Each row was made from one small tree. Brackets hold a mark, then the marks that hang from it, in the order of their numbers. Every link used is in the known rows. Write each row's tree.
In the rows, 128 means zero.
Known rows
{j_381 j_401 {j_577 j_520} j_753}: [162 112 106 102  80 133 153 133 136 151 133 214  54 105 141 157  86 108
 145 146 154 149 150 147 125  95 129 102 175  92 162 149 144 129  55 160
 116 146 134 116 135 154 124 118  90 140 140  98 166  76 116 100  91 123
 106 161 127 146 126  81 131 127 122  92 132 137 103 119  99]
{j_577 {j_454 j_401} {j_466 {j_753 j_381}} j_520}: [146 160 110 172 140 151 141 135 109 135  77 102 103 123  95  79 113 116
  78 113 219 200 178 148 144  97 144  68 187 101 158 147 162 107 122 220
 148 165 149  84 173 123 117  96 103 116 207 125 133 122  73 107 130 177
 136  55 132 147 174 134  99 107 159  61  78  84 139 134 127]
{j_577 j_454 {j_520 j_753}}: [145 186 123 161  95 181 115 138 115 154 100 121  88 122 110  91 108 112
  61 127 158 173 161 144 127 120 122  93 153 133 142 134 160 102 126 190
 115 154 147 110 125 114 115 128 162 127 154 119 133 138 114 107 121 166
 137 106 155 150 141 124 136  99 143  95 103 123  94 134 106]
{j_454 {j_401 {j_520 j_753}}}: [158 125 130 142 106 166 138 122 155 140 132 114  88 122 109  83 113  92
 117 111 170 145 159 144 171 121 128 110 156  94 139 193 155 135 161 148
  98 114  87 114 137 103 126 102 123 130 161 108 154 125 103  98 134 129
 108  66 144 180 140 100 135  98 152 160  69 133 114 112 121]
{j_753 {j_381 j_401 j_577} j_454 j_520}: [157 137 110 151 149 127 191 133  96 133 127 200  65  95  98 186 115 104
 164 134 182 147 202 168 111  43 119  97 194 110 139 128 148 134  89 159
 129 116 135 144 171 182 127 123  91  90 163 114 133  70  84  71  59 158
  97  74 161 144 117  56 102  86 120 107 149 139 101  80 126]
{j_708 j_753}: [143 122 162 131 136 126 121 122 139 132 117 142  83  95 112 127 120 118
 105 128 147 159 149 141 106 121 121 134 130 112 151 137 132 118  98 157
  94 109 132 134 141 110 123 131 115 129 138 166 150  91 117 126 136 137
 102 107 139 142 143 108 105  95 149 104 120 140 118 124 121]
{j_381 j_401 j_577 j_753}: [170 101 114  84  83 132 146 122 135 127 131 215  64 100 140 152  90  99
 195 156 136 132 160 144 129 104 128 125 162  82 160 159 130 136  63 147
 112 148 120 132 139 160 128 115  85 143 117 110 178  70 124  97  82 117
  90 154 118 160 135  79 119 129 128 101 131 130  92 106 106]
{j_708 j_401 {j_577 j_454}}: [144 132  93 136 113 129 120 136 126 160 126 142  67  95 142 168 111 118
 118 117 153 160 175 120  57 117  89 106 143 105 148 128 140 117  90 172
 129 121 158 134 120 104 162 128 126 114 134 140 164 129  86 134 109 133
 104 112 108 147 146 120 113 102 136  90  61 109 120 111 128]
{j_381 j_401 {j_577 j_454 j_466 {j_520 j_753}}}: [157 133  88 144  87 174 150 139 115 165 111 194  66 113 136 124  86 106
 125 158 166 182 169 141 123 117 139  76 172 114 171 136 153 110  98 195
 136 197 146  92 154 144 127 117 121 126 160 109 152 137 115  98  82 150
 109  94 123 146 138 122 122 128 136  83 125 114  80 126 103]
{j_454 {j_401 {j_520 {j_753 {j_381 j_577}}}}}: [165 116 127 122  95 173 116 120 132 129 119 130  77 109  91 127 104 107
 153 113 171 144 181 132 174  92 119 101 172  70 142 197 142 158 154 146
  75 116  80 128 169 130 123  76 109 127 168 101 163 116  84  77 109 142
  94  50 146 182 140  83 104 100 139 144  91 130  98 116 122]
{j_381 {j_577 j_520}}: [149 129 110 138 122 132 144 131 126 155 119 143  72 115 137 154  88 117
  87 130 160 144 144 140 106 105 120 111 145 111 141 131 148 123  87 161
  95 141 118 129 126 125 122 133 109 133 146 110 139 113 121 105 114 143
 129 106 158 131 125 110 127 123 137  99 132 140 110 123 103]
{j_401 {j_520 {j_753 j_381}}}: [148 149 133 147 112 167  81 115 113 128 104 136  82  94  73 112 127 125
  86 103 167 164 161 144 151 106 118 105 148  95 145 161 160 136 133 150
  83 104 105 125 173 120 122  98 120 109 162 105 139 126  91 104 130 169
 117  73 169 179 135 103 102  77 147 143 117 131 109 129 132]
{j_401 j_520}: [144 128 128 156 148 129 135 121 128 149 114 136  78 114 121 118 105 119
  86 122 168 147 136 136 119 105 132 118 140 107 125 149 162 134 111 135
 109 107  97 129 124 122 130 139 113 125 157  97 132 119 115 111 136 141
 119 102 163 159 132  98 122  96 146 138 104 124 132 115 124]
{j_753 j_454 j_520}: [137 162 134 187 156 128 201 131 102 144 125 139  89 119 107 130 125 106
  85 115 183 151 175 156 116  79 129 116 156 140 124 135 162 126 107 161
 126 102 121 141 133 134 123 162 120  92 161 119 121  97 104 102 108 158
 124  75 169 141 123  78 128  72 137 115 111 144 114  99 125]
{j_466 j_753}: [142 131 110 119 128 144 129 102 121 122 106 129  88 116 115  85 125 112
 113 148 152 140 149 150 136 123 134 125 140 113 144 151 155 127 109 173
 105 133 114 141 128 117 116 139 109 138 115 137 143  98 106 108 141 133
 127  80 132 150 148 111 110  99 149 118 104 130 130 140 124]
{j_454 j_401}: [164 120 141 156 139 126 151 128 157 121 116 106 108 117 123 111 100  94
 135 119 162 134 153 148 145 118 135 127 151  92 122 158 127 112 128 155
 124 112 126 130 122 117 128 125  99 140 160 129 149 104 125  97 128 128
 112  88 128 151 142 115 128 118 148 117  76 122 127 116 120]
{j_381 {j_401 j_520} {j_577 {j_466 j_753}}}: [157  74  64 103 126 133 174 100 120 154 118 209  53 124 135 116  86 101
 151 160 182 152 152 125 123 103 155  92 176  89 158 150 170 145  92 168
 116 171  90 110 167 138 123 119  79 118 140  94 156 109  82 103  97 117
 100  68 120 169 146 101 102 119 142 127 114 109 119 108 120]
{j_466 {j_753 j_381 {j_454 j_401} j_520}}: [157 162 132 154 148 145 190 126 105 123 106 105 100 120  65 108 144  93
 123 104 209 160 214 171 158  67 123 101 198 123 136 167 170 133 140 182
 127 111 117 139 169 137 119 121 107  90 175 134 139  75  66  82 115 167
 121  29 159 155 152  78 110  62 143 115  89 138 122 100 140]
{j_401 {j_520 j_753}}: [155 133 120 142 110 178 114 117 127 145 121 135  81 111 107  99 116 107
  92 121 154 157 151 130 150 123 128 114 133 112 139 160 161 132 139 144
  88 116  95 123 135 112 123 123 129 120 145 102 150 125 115 107 130 149
 122  82 154 185 132 105 130  90 150 159 100 136 112 124 124]
{j_708 {j_577 j_466} {j_753 j_381}}: [138  97 157 142 127 126  77 100 119 141 112 158  78  85  93 173 128 141
  90 103 177 187 181 115  87 100 119  98 140  98 178 132 129 120  79 170
 111 115 153 124 198 106 137  94  84 103 158 186 144  87  63 174 134 149
  98 101 136 132 168 123  67 108 152  97 130 119 114 131 152]
{j_520 {j_753 {j_381 j_401} j_454}}: [158 154 119 155 111 172 124 125 113 109 106 168  87  76  76 130 128 106
 140 131 158 158 194 173 141  88 127 116 171 100 160 147 139 118 126 164
 129 135 167 118 178 165 133  91 106 100 142 137 144  88 121  80  92 144
 101  73 146 159 135  79  96  79 135 117 119 144  99 109 137]
{j_401 {j_520 {j_753 {j_381 {j_577 j_466}} j_454}}}: [150 127 114 151 108 184 145 113  79 145 117 163  74 118  70 130 108 121
 100 115 180 177 196 137 141  84 148  86 174 105 165 152 171 151 122 166
  87 139  91 111 209 138 117  79 118  81 167  87 136 118  88  83  89 160
 102  39 150 160 128  82  85  92 137 135 118 125  73 108 147]
{j_520 {j_753 j_381}}: [154 144 145 146  92 176  67 114 115 109  96 123 100  87  79 104 134 126
 116 118 152 156 169 155 152 102 114 118 139  98 154 149 130 122 134 155
  89 128 138 129 174 128 122  98 110 121 142 130 142 102 100 102 125 162
 117  80 155 163 143 106 102  89 146 117 122 131 105 140 136]

Which tree is each row?
[159 132 134 128 103 126 160 126 136 138 130 202  66 102 122 137 131  95
 163 131 162 151 158 166 135  86 125 106 165 119 142 150 149 124  90 148
 132 121 128 130 131 149 108 152  82 121 147 114 159  58  98 100 100 147
  96 157 152 166 130  81 128  99 143 111 132 137 108 115 105] | {j_381 j_401 {j_753 j_520}}
[147 147 143 187 161 123 230 139 120 139 129 116  96 131 111 119 119  82
 119 107 188 146 192 164 141  86 128 113 171 129 122 155 164 122 138 164
 134 101 115 137 126 131 123 145 123 100 176 132 136  91 108  88 102 140
 119  55 158 151 135  84 138  84 144 116  88 131 120  88 125] | {j_753 {j_454 j_401} j_520}
[131 102  62 130 111 136 176  98 106 167 125 149  73 108 122 149 137 103
  94 116 180 168 198 121  76 114 119 108 165 115 174 135 158 139  87 201
 121 148 138 119 167  98 151 101  91  93 117 150 165  96  76 136 126 117
 113  47 100 146 164 105  92 100 145 109  57 124 130 111 149] | {j_708 j_401 {j_577 {j_466 {j_753 j_454}}}}
[151 163 146 157 122 136 202 121 100 142 127 156  81 126 105 136 142 104
 102 109 164 158 189 168 135  80 131 113 159 144 144 142 174 128 100 156
 127 103 112 136 137 136 120 157 121 102 146 104 140  59 106 106 100 149
 120 115 159 161 124  67 132  77 131 109 121 147  96 113 121] | {j_381 {j_753 j_454 j_520}}
[164 140 117 131 131 134 188 121 114 149 132 211  58 112 119 142 114  96
 121 126 169 162 168 151 124  87 141 100 184 111 143 158 167 139  93 143
 149 109 124 120 148 161 126 112 108 106 146  88 153  80 114  99  85 129
  91 125 149 176 128  62 115  84 126 126  94 131 110  93 114] | {j_381 {j_401 j_520} {j_753 j_454}}
[139 155 123 190 107 180 166 123 103 151 113 139  87 134 107  95 122 106
  33 119 181 191 171 151 136 118 143 105 150 136 161 138 169 118 129 194
 124 163 138  89 172 119 122 112 119  96 164 116 122 121 121 109 124 157
 140  55 147 139 145 113 128  99 154 109 111 132  93 127 135] | {j_577 j_466 {j_520 {j_753 j_454}}}
[168 108 120 123 104 144 190 129 114 160 121 167  73 143 134 116  74  95
 144 116 174 174 182 126 143 113 158  75 181 101 159 175 170 138  98 170
 117 144  78 113 132 129 121 104 125 120 173  59 156 117 105 104  84 131
  89 102 122 178 136  98 109 134 138  87  71  87  84 105 109] | {j_381 {j_577 {j_454 {j_401 j_520}} j_466} j_753}
[159 150  83 113 128 147 163 130  96 138 106 184  66 102 103 152 117 113
 120 146 184 160 191 156 120  66 123  91 200  94 166 144 166 130  82 178
 124 153 145 118 184 165 127  87  95 110 151 125 148  79  77  75  88 149
 119  70 153 148 134  70  95  95 120  88 126 136 112 115 124] | {j_466 {j_753 {j_381 j_401 {j_577 j_520}} j_454}}
[144 157 115 140 133 149 123 111 105 125  92 138  93 104  80 116 149 122
 109 121 189 164 175 165 136  73 118 102 154 120 143 148 163 124 113 167
 102 117 106 137 166 129 116 141  95 106 155 140 130  90  55  99 135 174
 129  72 166 153 148  98 103  68 152 116 133 135 133 130 131] | {j_466 {j_753 j_381 j_520}}
[155 132  97 172 126 140 131 142  95 148  95 193  71  92 128 154  78 121
 120 148 195 189 158 145  94  78 138  62 181  89 158 113 135 106  71 194
 155 169 168  97 174 161 125 102  94 115 194 106 133 121  85  91  76 166
 110  98 138 131 142 124  96 127 130  52 135  97 109 110 116] | {j_753 {j_381 j_401 {j_577 j_454 j_466 j_520}}}
[142 152  81 146 111 129 122 147 122 187 121 128  65  99 147 181 116 120
  54 113 169 173 170 115  52 111  80  93 164 115 149 125 153 110  80 181
 131 129 163 114 121 103 146 131 131 109 151 140 156 138  77 142 118 150
 127 118 121 135 142 131 132 101 139  84  65 115 125 120 118] | {j_708 j_401 {j_577 j_454 j_520}}
[144 145 114 177 126 148 122 141  88 152  92 152  85 109 104 148  87 135
  71 122 186 193 169 141 107  82 134  70 157 110 159 115 153 112  77 190
 121 156 147 106 166 143 115 107 116 112 191  97 121 131  95 102  93 183
 125  91 151 128 137 129 102 122 139  51 129  99 103 130 128] | {j_753 {j_381 {j_577 j_454 j_466 j_520}}}
[163 155 120 128  85 183 151 152 126 158 117 115  80 126 132 108  87 100
 124 134 157 155 186 137 149 127 121  82 169 110 155 162 150 114 135 185
 101 163 119 111 123 127 120 109 152 136 162 105 157 142 111  77 107 134
 125  69 129 156 139 115 140 123 134  96  83 129  83 119 100] | {j_381 {j_577 {j_454 j_401} {j_520 j_753}}}
[151 149 123 167 146 151 176 124 101 135  93 112  96 127  81  98 127 103
  67 104 215 184 202 158 152  87 144  83 184 112 158 151 166 116 127 209
 145 151 140  97 182 127 119  90  86  93 198 135 129  93  87 106 134 160
 145  28 145 145 169 106  92  95 154  87  84 111 132 120 136] | {j_577 {j_466 {j_753 j_381 {j_454 j_401}}} j_520}
[156 136 135 169 168 129 208 135 121 146 130 120  91 130 108 110  98  99
 103 108 184 143 177 143 137 100 140 115 170 107 118 161 170 130 140 149
 129  93 106 119 122 128 133 116 126 111 166  96 134 114 121  93 120 133
 108  51 157 162 129  89 128  88 146 136  65 117 134  86 125] | {j_753 {j_454 {j_401 j_520}}}
[159 106 122 152 130 125 165 122  92 163 110 187  57  94  90 189 120 120
 100 102 190 189 201 134  69  80 118  90 185  95 168 137 147 163  78 178
  90 107 109 122 194 133 147  82  78  73 182 116 161  94  79  98 104 150
  79  55 122 147 138  81  61  85 138 102 108 118 103  95 131] | {j_708 {j_401 j_520} {j_753 {j_381 {j_577 j_466}} j_454}}
[151 131 102 139  87 162 113 123 135 152 117 147  65 104 119 120 130 110
  95 108 163 153 152 143 120 126 101 110 152  98 142 163 151 146 133 156
  83 112 101 115 138 102 146 122 103 108 145 102 176 123 103  95 135 137
 110  84 130 184 139 100 122  79 157 155  76 138 111 122 113] | {j_708 {j_401 {j_520 j_753}}}
[155  99  57 120 146 143 223 103 100 157 122 209  59 125 121 125  88  91
 137 156 188 158 178 131 120  95 162  91 191  97 159 151 181 151  84 177
 135 167  88 116 167 158 124 105  95 106 142  98 147 106  96  97  83 119
 101  45 134 167 132  77  96 110 132 130 103 113 116  88 128] | {j_381 {j_401 j_520} {j_577 {j_466 {j_753 j_454}}}}
[158 152  81 114 127 142 156 129  93 140  98 188  62 104  99 144 112 113
 186 154 178 159 193 163 123  60 115  76 196 104 156 135 164 123  89 182
 125 156 122 134 167 170 121 133 105 110 152 127 144  94  56  74  72 169
 101  78 148 160 138  81  95  86 124  83 129 119 106 108 117] | {j_466 {j_753 {j_381 j_401 {j_577 j_454}} j_520}}
[158 173 149 173 112 181 137 141 115 128 104  98  99 117  72 114 135 106
  74  97 185 168 209 170 164  91 120 100 182 108 148 162 151 114 156 181
 124 126 153 101 175 135 124  82 118 100 189 128 144 100 100  85 119 159
 132  54 157 154 150  94 116  85 145 114  80 135 110 119 131] | {j_577 {j_520 {j_753 j_381 {j_454 j_401}}}}
[153 131 120 157 159 150 184 109  92 134 100 117  86 132  68  89 122 100
  92 103 217 178 200 147 157  84 157  86 190 103 144 170 175 142 140 182
 132 122 105 106 189 128 125  81  99  94 191 106 136 103  69  99 121 153
 115  14 145 165 161 103  82  83 150 124  68  99 137 104 149] | {j_577 {j_466 {j_753 j_381 {j_454 {j_401 j_520}}}}}
[153 131 146 137 128 120  93 126 126 147  94 163  66  79  89 163 142 131
  89  96 175 175 160 146  80 101  86 104 162  91 146 140 141 140  95 154
  86  74 125 126 172 115 145  99  78  94 180 137 165  99  68 109 142 164
  93  96 139 155 141  99  76  66 153 119 103 131 145 119 120] | {j_708 {j_401 j_520} {j_753 j_381}}
[146 118 101 149  89 164  66 114 124 148 118 182  66  83 107 162 125 123
  85 119 184 185 176 126 126  91 119  83 160  89 181 144 139 113 102 185
 133 158 173  85 198 127 135  86  81 108 171 150 144 114  68 149 121 155
 120  99 139 142 162 118 111 118 146 103 131 119 112 133 142] | {j_708 {j_577 j_466 {j_520 {j_753 {j_381 j_401}}}}}
[165  96 101 129  84 168 102 112 119 121 113 194  78  85  96 137 103 116
 177 144 158 157 173 147 147 101 143  94 161  70 172 152 122 124 100 169
 110 165 133 112 204 162 130  78  62 115 146 120 155 105 108  83  85 144
  92  79 122 154 153  97  90 123 145 114 143 114  85 119 134] | {j_520 {j_753 {j_381 j_401 {j_577 j_466}}}}
[143 156 102 140 102 166 103 132 109 150 128 168  71  89  96 181 133 117
  87 119 181 175 212 134 117  76 103  91 176  98 166 144 147 118 103 180
 140 140 186 107 195 138 136  85 115  94 157 148 143  94  72 124 107 152
 115  83 153 148 154  87 117  79 129 110 116 142 102 109 143] | {j_708 {j_577 {j_520 {j_753 {j_381 j_401} j_454}}}}
[136 141 102 169 140 154 180 111  95 154  99 138  82 132 111  76 123 104
  97 130 194 181 165 147 126 100 146  84 154 141 157 132 179 109 103 200
 136 159 107 116 139 119 114 166 129 106 159 122 127 115  73 114 125 167
 136  64 143 151 153 124 115  96 156  86 114 108 123 135 121] | {j_577 j_454 {j_466 {j_753 j_520}}}
[161 193 145 170 104 183 100 151 117 138  89  98  90 110  85  97 111 118
  93 111 181 183 193 161 157 107 114  89 177 106 152 164 146  93 149 192
 122 137 151  99 158 119 121  97 142 122 194 122 141 124  88  86 120 174
 130  74 150 159 157 119 119  92 140  87  79 114 107 130 118] | {j_577 {j_454 j_401} {j_520 {j_753 j_381}}}
[160 150 127 173 157 133 148 134 106 112 105 168  94  76  88 151 114 109
 135 133 173 150 170 168 118  76 136 110 179  95 140 131 134 113  95 158
 148 118 172 124 170 170 138 100  98 104 158 135 130  77 113  84  92 158
 100  86 157 148 139  90  91  84 138  93 118 131 123 109 141] | {j_753 {j_381 j_401} j_454}
[138 123 134 131 114 104 102 126 131 156 115 159  50  71  97 221 164 135
 109  93 182 173 201 124  57  73  63  97 161 100 165 135 134 136  82 167
  88  73 142 142 170 104 151 121  81  82 177 187 164  76  26 152 130 160
  96 109 138 135 150  94  91  70 148 106 121 142 123 118 126] | {j_708 j_401 j_577 {j_753 j_381 j_520}}
